Every row comes from one small tree of marks. The marks that hang from a mark follow it in brackets, in alphabetical order. Every link used is in the known rows. Which tree was each row made from?
Known rows:
fetok{punebid{safoto sife}}: [ 0.46  1.81 -2.75 -0.48  2.09  3.05  1.71 -1.77  1.40 -0.44  1.91 -1.89
  2.88 -5.21 -3.85  1.30 -1.40]
punebid{safoto}: [ 1.19 -1.24 -5.34  1.31 -0.32  0.79  3.49 -4.11  0.21 -1.26  1.04 -0.23
 -0.19 -5.76 -3.07  0.11 -4.80]
ruda{ladin{forep}}: [ 1.26 -0.98 -0.24  2.07 -0.11  0.70  6.46 -0.32 -0.32 -0.57 -1.92  2.55
 -4.11 -2.73 -1.94 -0.27 -1.38]
forep{ladin{vadegu{fetok{punebid{safoto}} zuso}}}: [-2.49  1.47 -2.44  2.38  0.41  1.51 -0.91 -0.74  0.56 -1.91 -2.71  1.05
 -2.87 -1.34  1.98  1.19 -2.07]
vadegu{zuso}: [ 1.20 -3.42 -4.33  1.03  1.24  0.32  4.07 -3.29 -0.04 -1.14  2.09 -0.19
 -2.21 -2.96 -4.19 -0.74 -3.52]
fetok{punebid}: [ 0.76 -1.92 -1.58  2.43  2.61  2.02  4.48 -4.51  0.01 -0.94  2.88 -0.16
 -1.61 -4.22 -2.89  1.08 -1.04]
safoto{punebid}: [ 4.14 -0.93 -2.93  2.92  0.78  1.04  6.53 -1.86  1.45 -2.34  1.08  3.01
 -2.14 -5.64 -4.92  0.33 -5.27]
sife{punebid}: [ 3.13 -1.75 -1.25  1.26  0.38  1.66  7.14 -4.48  1.79 -1.40  1.83  0.64
 -2.56 -6.77 -5.41  1.94 -3.57]
ladin{forep vadegu{fetok{punebid{sife}} zuso}}: [-2.06  0.00  0.09  0.01  1.92  3.80  2.12  5.42  2.31 -0.63  0.57  0.73
 -2.25  0.62 -0.86  0.70 -2.05]
forep{ladin{vadegu{fetok{punebid} zuso}}}: [-1.73  0.58 -0.97  3.15  0.89  1.53  0.67 -0.83  0.15 -2.21 -2.56  1.84
 -4.47 -1.12  0.16  0.73 -2.30]
safoto{punebid{sife}}: [ 4.82  1.50 -2.18  1.20  0.85  2.14  5.41  0.82  2.21 -2.16  0.24  2.34
  0.20 -6.51 -8.31  0.03 -5.66]
vadegu{fetok{punebid{sife}} ladin{forep} zuso}: [ 0.09 -2.16 -0.40  0.80  3.08  3.85 -1.93  3.67 -0.57  2.69 -0.33  0.79
 -1.98 -0.87  0.01  1.04  2.12]
ruda{ladin{forep vadegu}}: [-0.02  0.13  0.35  2.19 -0.96  0.28  6.79  1.03  0.66 -1.79 -2.64  4.49
 -4.98 -1.06 -0.81  0.32 -3.84]
punebid{safoto sife}: [ 1.79  1.44 -4.35 -0.62 -0.15  1.80  2.45 -1.14  1.21 -1.11  0.14 -0.86
  2.55 -6.76 -6.91 -0.25 -5.24]
forep{ladin{vadegu{fetok{punebid{sife}} zuso}}}: [-1.31  2.53 -0.35  1.76  1.00  2.19 -0.21  1.34  0.71 -2.09 -3.36  1.38
 -2.50 -1.75 -2.46  0.43 -2.58]
ruda{ladin}: [ 2.35 -2.06 -1.75  1.80 -0.42 -0.59  5.35 -2.18  0.22 -1.03 -2.31  2.39
 -3.73 -4.44 -2.57 -0.60 -1.62]

Write each row's tree:
[-0.28 -3.86 -3.57  1.48 -0.32  0.15  2.65  1.28  1.81 -1.64 -0.48  2.13
 -4.54 -1.83 -1.34 -0.58 -5.09]
ladin{vadegu{fetok zuso}}
[ 0.83 -5.02 -2.53  2.62  0.87  1.74 -0.23  1.41 -1.69  2.03 -1.08  2.26
 -5.01 -1.42  0.51 -0.10 -0.86]
vadegu{fetok ladin{forep} zuso}
[-0.67  1.43 -1.97  3.29 -0.22  0.15  3.27 -3.52 -0.89 -3.40 -2.23  2.63
 -3.89 -1.86 -3.63  0.06 -6.17]
forep{ladin{vadegu{zuso}}}
[-0.82 -1.14 -2.10 -0.26  2.48  4.03 -3.55  3.70 -0.01  2.99 -0.53 -0.27
 -0.08 -1.14  2.09  1.54  2.17]
vadegu{fetok{punebid{safoto sife}} ladin{forep} zuso}
[-1.35 -2.51 -2.00  1.64 -0.04  1.80  3.68  3.43  1.25 -1.33 -0.09  2.25
 -4.74  0.34 -0.37 -0.40 -4.72]
ladin{forep vadegu{fetok zuso}}
[-2.86  0.92 -1.62 -0.84  1.38  3.80  0.92  5.49  2.63 -0.40  0.31 -0.09
 -0.52  0.36  1.17  1.13 -1.82]
ladin{forep vadegu{fetok{punebid{safoto sife}} zuso}}
[-0.82 -1.22 -1.79 -0.16  1.66  2.19  1.06  3.31  2.79 -1.12  0.11  0.60
 -1.92 -1.28 -1.73  0.49 -2.45]
ladin{vadegu{fetok{punebid{sife}} zuso}}
[-2.49 -1.97 -0.86  1.45  1.82  2.99  3.04  3.20  1.62 -0.76  1.20  1.25
 -4.10  1.23  1.92  0.96 -1.80]
ladin{forep vadegu{fetok{punebid} zuso}}
[-1.55 -1.34  0.24  2.93  1.09  3.24  4.10  2.36  1.32 -1.16  0.47  2.37
 -4.30 -1.04  0.65  1.17 -2.92]
ladin{forep vadegu{fetok{punebid}}}
[-3.32 -1.03 -2.34  0.56  1.39  3.08  1.61  3.36  2.03 -0.56  1.14  0.28
 -2.55  1.14  3.87  1.43 -1.61]
ladin{forep vadegu{fetok{punebid{safoto}} zuso}}
[-0.38 -1.89 -0.95  3.02 -0.73  2.08  4.88  2.41  0.89 -1.76 -0.81  3.38
 -5.00 -2.08 -1.68 -0.21 -6.09]
ladin{forep vadegu{fetok}}
[-0.50 -4.27 -1.13  2.28  2.91  2.97 -1.08  1.19 -1.29  2.68  0.38  1.20
 -4.25 -0.31  3.02  1.39  2.51]
vadegu{fetok{punebid} ladin{forep} zuso}
[-1.34 -3.23 -2.26  1.30  1.49  1.37  1.80  1.17  2.12 -1.28  0.80  1.15
 -3.88 -0.70  1.12  0.75 -2.00]
ladin{vadegu{fetok{punebid} zuso}}
